Each row was made from one small tree. Brackets hold a mark, then the marks that hang from it, in the order of their numbers. Every link used is in the known rows. Write each row's tree.
Known rows:
{k970 k633 k637 k902}: [ -3   0 -13 -11 -21 -11 -12  45  -4   5  43  -6 -10  13  -6  19   7  43
 -20   4  -7  -7  15   5 -14   6  27  -9   7]
{k705 {k176 {k751 {k514 k501}}}}: [ 29 -20  29  -3  -1  23  -3  18  12  -7 -23  -6   8  -7  17 -31   4   2
  -9  -4  -7 -15  -3  14 -41   0  -5  -7  16]
{k176 k705}: [ 37 -11   6  12  -9  -3 -12  -8 -15  21  -9  24  12   1  12   0   0  14
  -4  -8 -39  28   0   4 -10  -4 -16 -18  -3]
{k751 {k176 k705} {k514 k624}}: [ 23 -17  10  17  -1  -1   9 -29 -12  18 -33  35 -12   7 -11 -28 -17 -11
 -46   5 -39  -5   1  -3  -6  10  -9 -32  -8]
{k996 k840}: [ 17 -12  19  19 -15  -7 -13  15 -43  22  -6  -4   4  19   7  -8  -9   5
 -14  -8 -28  41  -5   2  -9  16   2  -1  -3]
{k970 {k633 {k514 {k501 {k176 k705}}}} k637 k902}: [  3 -26  -1 -20  -1   8  21  22  47  -8  15  -5 -18  -9  17   1  23  41
 -29  20   5 -19  18  26 -28 -12  23  10   9]
{k514 k624}: [  8   2   6   6 -17  -5  -8  -2 -27  14  13   3   1   2   4   1  -3  -6
   1  -6 -15  17   1  -3  10  10  -1 -25 -10]
{k514 {k501 {k176 k705}} k624 {k902 k970}}: [ 23   9  -4  -6   2   3  37 -29  27   9 -19  -3  10 -37   9  23  -3 -12
  19  -2   1 -13   0  -1  29  -2 -12 -29 -11]
{k996 {k840 k624 {k902 {k970 {k633 k514} k637}}}}: [-25  30 -29  20  14  -1 -18   2 -34   1   8 -10 -18  40 -13   3  14  -1
  19   7  16  28  -8   1  46   8  32  45  14]
{k382 {k970 {k633 {k514 k501 k902}} k637}}: [-20   4  -2 -23  17  -6  -9  22   6 -19  25  -5   7  10  -3  14  14   5
  -3  -3  43  -1  -6  22  -4  -2 -17  57  -9]
{k751 {k176 k705} {k514 k624 k902}}: [  5  -7  -2  16   2  -3   4 -33  -8  13 -36  27  -9  -4 -23 -24 -33 -28
 -48  -2 -23 -18 -14 -27   2   9 -12 -28  -7]
{k751 {k514 k501 k624}}: [ 10 -20  22  -7   6   3   8   2   4  10  -6  -9  -3  15   4  -5 -14 -13
 -11   9   1   0  -3   9 -13   1 -14 -20  -8]
{k176 k705 {k751 {k514 k501 k624 k902}}}: [  0  -6  12 -11  19  13 -10 -24  34  -7 -13 -16   6 -13  -6 -16 -21 -32
   6  -1   3 -20 -12 -18 -17 -30 -25 -22  10]
{k176 k705 {k751 k514}}: [ 28 -22  11  14   4   1 -26  -8   3   3 -27  11   8   6   3 -33  -8   0
  -7  -3 -51   0  -4  -2 -36 -25 -16 -23  19]
{k633 k514 k970}: [ -3 -16   4  12 -16 -14  -9  17 -22 -14  -5  23   8  17  20  -6  10   8
  22  -4  -3  37   3   1   3   3 -12  23 -19]
{k996 {k840 k624}}: [ 18   9   6  22  -7   6 -25  -1 -48  24   2  -1  -3  31   1  -9  -2  -6
  -7   4 -24  35  -8   3  17  16  21  -6  -1]
{k382 k970}: [ 23   1  11   8 -11 -12 -24  11 -38   2  -4  23  18  14   5   1   5  12
  -1 -20 -23  20  -1  25   0  20 -23   3 -15]
{k840 k996}: [ 13  -9  19  16 -13   0 -38  10 -42  22   2  16  29  14   3   1 -17  15
   6 -12 -21  34  -2  -7 -20  18   7 -17   2]
{k514 {k501 {k176 k705}} k624}: [ 36 -13  15 -13  -3  13  27 -25  17  17 -11   3   3 -28  22  -4  16   2
  -9   7 -18  -5  14  22  -7  -3  -5 -34  -8]
{k902 {k970 {k633 {k514 k501 k624}} k637}}: [-19   7   0 -19  13  -9  27  12  15  -3  36 -16 -12   9   8  27  23   7
  29  15  39  13  11  20  24 -10   0  30  -7]
{k514 {k501 {k176 k705 k751}} k624 k902}: [ 10   7   6 -16  -2  20   7 -29  31   0  -6 -18  12 -54  11 -11   4 -21
   9  -6  -2 -31   1  -9 -12 -21  -8 -32   8]
{k633 {k514 {k501 {k176 k751}} k624} {k970 k637}}: [-24  13   6 -16  -6  10  26   3  18 -32  14 -17   0 -26  21 -16  41  13
  23   4   9 -14  26  17 -25  -9   4  21  -4]
{k970 k633 k637}: [ 11   1  -4 -12 -14 -10 -11  24 -20  17  35  -2   0   8   0  11  17  32
 -15   6 -17   8  13  16 -17   0  13   3   6]
{k633 k514 {k970 k637 k902}}: [-28   2 -14  10 -20 -17   1  42  -6 -29  21  15  -5  24   2  11   9  42
   3  -4  -3  19  13  -3 -12  14   9  27 -12]
{k992 {k176 k705 {k751 {k514 k624 {k902 {k970 k637}}}}}}: [ -2  45 -24  11   9  -8  12 -41   6  -1  -2   7 -11 -29 -37  -4  -9 -12
  -6 -20 -39 -25  13 -21 -12 -15   3  -5  23]
{k705 {k176 {k751 {k514 k501 k624 k902}}}}: [  2   0  16  -8   9  25  -1  -2  21 -17 -15 -19   1 -23   0 -27 -12 -31
  -5  -4  18 -31 -11 -13 -12   1  -1 -14  13]
{k840 k624 k996}: [ 12  12   5  19  -4  11 -52  -8 -47  24   8  16  22  25  -4  -1  -9   3
  12  -1 -14  28  -7  -6   5  18  26 -19   5]
{k840 k624 {k902 {k970 k633 k637}} k996}: [ -6  44 -30   8   8   4 -45  -5 -41  16  18   4  15  27 -24  26   6  19
  37   0   7  11   4  -6  32  15  38   4  19]

Which tree is each row?
[ 34 -27  12  23  -7  -4   0 -12 -16  22 -43  39  -3  13  -5 -26 -17   3
 -51  -2 -48  -1  -5   1 -25   8 -15 -24  -4] => {k751 {k176 k705} k514}
[ -8   1 -11   6  -2 -21   4  25 -12  -1  23   3  -7  18   3  18  19  25
  15   5   2  21   4  12  13  -3   8  35   5] => {k902 {k970 {k633 k514} k637}}
[-13  -2  -6 -15  -1   4  44   5  45 -28   5  10 -15 -10  15   4  25  35
  -2  16   3  -9  31  18  -8   2  11   7 -16] => {k633 {k514 {k501 {k176 k705}} k624} {k970 k637 k902}}
[  7   3  -9  22   6 -14  19 -32  -4  10 -40  27  -4  -2 -23  -3 -33 -25
 -19  -5 -21 -13 -13 -26  30  11 -18 -25 -11] => {k751 {k176 k705} {k514 k624 {k902 k970}}}
[ -9  18 -12   4  18   2  50 -25  30  -9  -6  -4  -4 -30   3  15   8   1
   7   1   9  -7   1   2  12  -5  -8  16  -4] => {k633 {k514 {k501 {k176 k705}} k624 {k902 {k970 k637}}}}
[ 23 -23  23  -2   6   8  23 -23  10  21 -29  19  -9   5  -1 -15 -12 -13
 -38   8 -13  -9   3   7 -15   3 -21 -27 -14] => {k751 {k176 k705} {k514 k501 k624}}
[ -1  -2  -2   8  13   3 -23 -29  11  -7 -19  -2   3 -10 -15 -29 -26 -31
  -4  -4 -24 -18 -16 -29  -8 -25 -13 -28  15] => {k176 k705 {k751 {k514 k624 k902}}}
[-18 -18  -3  11 -25 -16 -11  38  -5 -26   4  20  -1  23  14   4  -2  19
  17  -4   6  22   6  -8   5  12   3  12 -17] => {k633 k514 {k970 k902}}
[-13  12  -9   9  -2  -4  37  12  10  -8  -2 -15   7 -21   4  19   6  14
   2  -6  15  -8  -9   0  -8   6  -4  29  -2] => {k633 {k514 {k501 k176} {k902 {k970 k637}}}}
[-21  -3  -2 -30   6   2  18  23  31 -29  28 -10 -23  -1   7   1  28  24
 -21  13  32 -31  23  42   0  13  20  22  -9] => {k382 {k970 {k633 {k514 {k501 k176} k624}} k637 k902}}
[  8  -4  -3 -22  -4 -11   4  22  11  13  14 -19  17  -5   6  43  -4  -7
  37  -3  36   2  -6  -4  29  -9 -13   1  -7] => {k514 k501 {k902 {k970 k633}}}
[-15   2 -11  30  -7 -18  -5   6 -17  -7  -7   8  11   5   1  16 -21 -15
  25 -16  10  24 -27 -26  26   5 -16  20  -5] => {k633 {k514 {k902 k970}}}
[ 22 -23  -4 -23  21   0  31 -24  49   4 -28 -10  -7 -17   2   4 -10 -19
   1  24   5 -36   0   8  28 -17   0 -27   2] => {k751 {k514 {k501 {k176 k705}} k624 {k902 {k970 k633}}}}
[  5  16  -5  28  -9  -4 -37   1 -43  13 -18  12  33  14  -8  21 -23   8
  43 -28  -6  32  -8 -22  11  24   0 -11   6] => {k840 {k902 k970} k996}
[ -8  24  -3  -6  29  -1  18 -18  35 -10  -3 -19   8 -12 -18  10 -11  -7
  19  -2  -5 -19  -3 -11  -6 -27 -24  -4  14] => {k176 k705 {k751 {k514 k501 k624 {k902 {k970 k637}}}}}
[-21  -3 -11  -5  -1 -15 -22  42  -5 -25  31  11 -13  29  -5   5  14  36
 -16  -1  11   0   8  24  -3  11  11  38  -3] => {k382 {k970 {k633 k514} k637 k902}}
[ 34 -21   1   3  12  -1  29 -14  31   5 -49   2  11 -15   3   4 -19  -1
  -8   4 -20 -21 -11   2  -4  -7 -22 -19   1] => {k751 {k514 {k501 {k176 k705}} {k902 k970}}}
[-25 -11 -12   0 -13 -11 -12  44   3 -11  39  -1 -21  20  -2   6   7  34
 -18   8  10   2   6   2 -12   1  26  18   6] => {k970 {k633 k514} k637 k902}
[ 29 -26  25  -5  12  12 -12  -1  24   3 -21  -4  15   2  12 -21  -4   1
   0   1 -24  -4  -2   7 -44 -31 -28 -17  15] => {k176 k705 {k751 {k514 k501}}}
[ -6   8   5 -13  -6   6   3  -2  -1  11  16 -19  10 -13   1  20 -14 -24
  10  -8  29   2 -12 -16   8   4 -15 -17 -15] => {k514 k501 k624 k902}
[-13 -13   8 -15  -8  12  16   2  53 -40  -5  -1  -5 -24  28 -14  22   6
  29   8  12 -18  25   6  -3 -18   6  -7  -6] => {k633 {k514 {k501 {k176 k705 k751}} k624} {k970 k902}}
[ 10 -12  12  -2  10   8  17 -27  13  14 -31  10  -4  -6 -14  -9 -28 -30
 -38   1   4 -21 -11 -17  -5   3 -24 -23 -13] => {k751 {k176 k705} {k514 k501 k624 k902}}
[ -1 -24   0 -24  13  13  15 -25  43  -2  -3  -7 -13 -29  16  -9   9 -27
  -5  21  28 -17  -2   2  15 -21   7  -1  -1] => {k970 {k633 {k514 {k501 {k176 k705}} k624 k902}}}
[  5  20 -10  27  -7  13 -39 -11 -55  18 -12  -3  -1  27  -8  -8  -7 -13
   1  -9  -8  29 -15 -11  20  21  19  -5   5] => {k996 {k840 k624 k902}}
[ -3  10  -2 -30  -7   4  14  -1  31  -4  13 -39   8 -48  10  15  11 -22
  39   1  30 -42   6  -5  27 -18   8 -22   8] => {k514 {k501 {k176 k751}} k624 {k902 {k970 k633}}}
[  2  36 -17  30  -1   7 -50 -15 -50  15 -12  15  29  26 -13  18 -15  -4
  49 -15   0  26 -11 -20  37  25  19 -15   7] => {k840 k624 {k902 k970} k996}
[-27  15  -8   3  -6 -13  11   5 -19 -18  20  15  -8  13   4   0  21  13
  15   2  -1  28  14   5   6   6   1  28 -18] => {k633 {k514 k624} {k970 k637}}
[-37   9  -6 -27   3  14   8   2  32 -20  32 -40 -11 -40   6 -13  22 -12
  -1   9  39 -42   4  -1 -15 -23  20  17  16] => {k970 {k633 {k514 {k501 {k176 k751}} k624 k902}} k637}
[  3 -14   1  22 -16  -7  -7   3 -29  13 -32  16   0   4 -20 -17 -35 -15
 -51 -10 -17 -17 -23 -27 -18  21 -10 -17  -6] => {k751 k176 {k514 k902}}
[-37   6  -5 -26  13   1   6   7  16  -7  41 -25 -12  -4  -4  14   7 -13
   1  12  53  -4  -6  -5   5 -12   5  29  -3] => {k970 {k633 {k514 k501 k624 k902}} k637}
[-36  18 -19  11  12 -10   3   0 -23  -6  10 -15 -25  23 -12   4   8  -4
  20   1  18  30   0  -5  37   7  20  39   8] => {k996 {k840 {k902 {k970 {k633 {k514 k624}} k637}}}}
[-11 -12  18  -2   1   6   7   1   1   1  12  -7  -4   5  17   1   2 -18
  11   2  29  24  -5   3   3  -2 -14   9 -13] => {k633 {k514 k501 k624}}
[-22  25 -15   2  21   8  -5   6 -13   0  12 -24 -14  37  -5  18  18  -1
  29  13  42  23  -4  12  36   0  20  50   9] => {k996 {k840 k624 {k902 {k970 {k633 {k514 k501}} k637}}}}
[ 13  10  -1 -18  -2 -14 -19  22 -28   2  26  12   7  16  -5   7  25  33
 -12  -5 -16   6  16  40  -7  10  -3  21  -4] => {k382 {k970 k633 k637}}
[ -9  18  -6   6 -13   2 -17 -25 -10  -2  -3  -2 -14 -27 -27 -27 -22 -41
 -20 -19 -16 -28  -1 -32 -23  -6  11 -21  18] => {k992 {k176 {k751 {k514 k624 k902}}}}
[-14 -10  -5 -18  -2   6  14  17  18  -5  17 -22  -7 -22   8   1  17   9
 -24  13  29 -22  -3   8 -23  -6  14  27   7] => {k970 {k633 {k514 {k501 k176} k902}} k637}
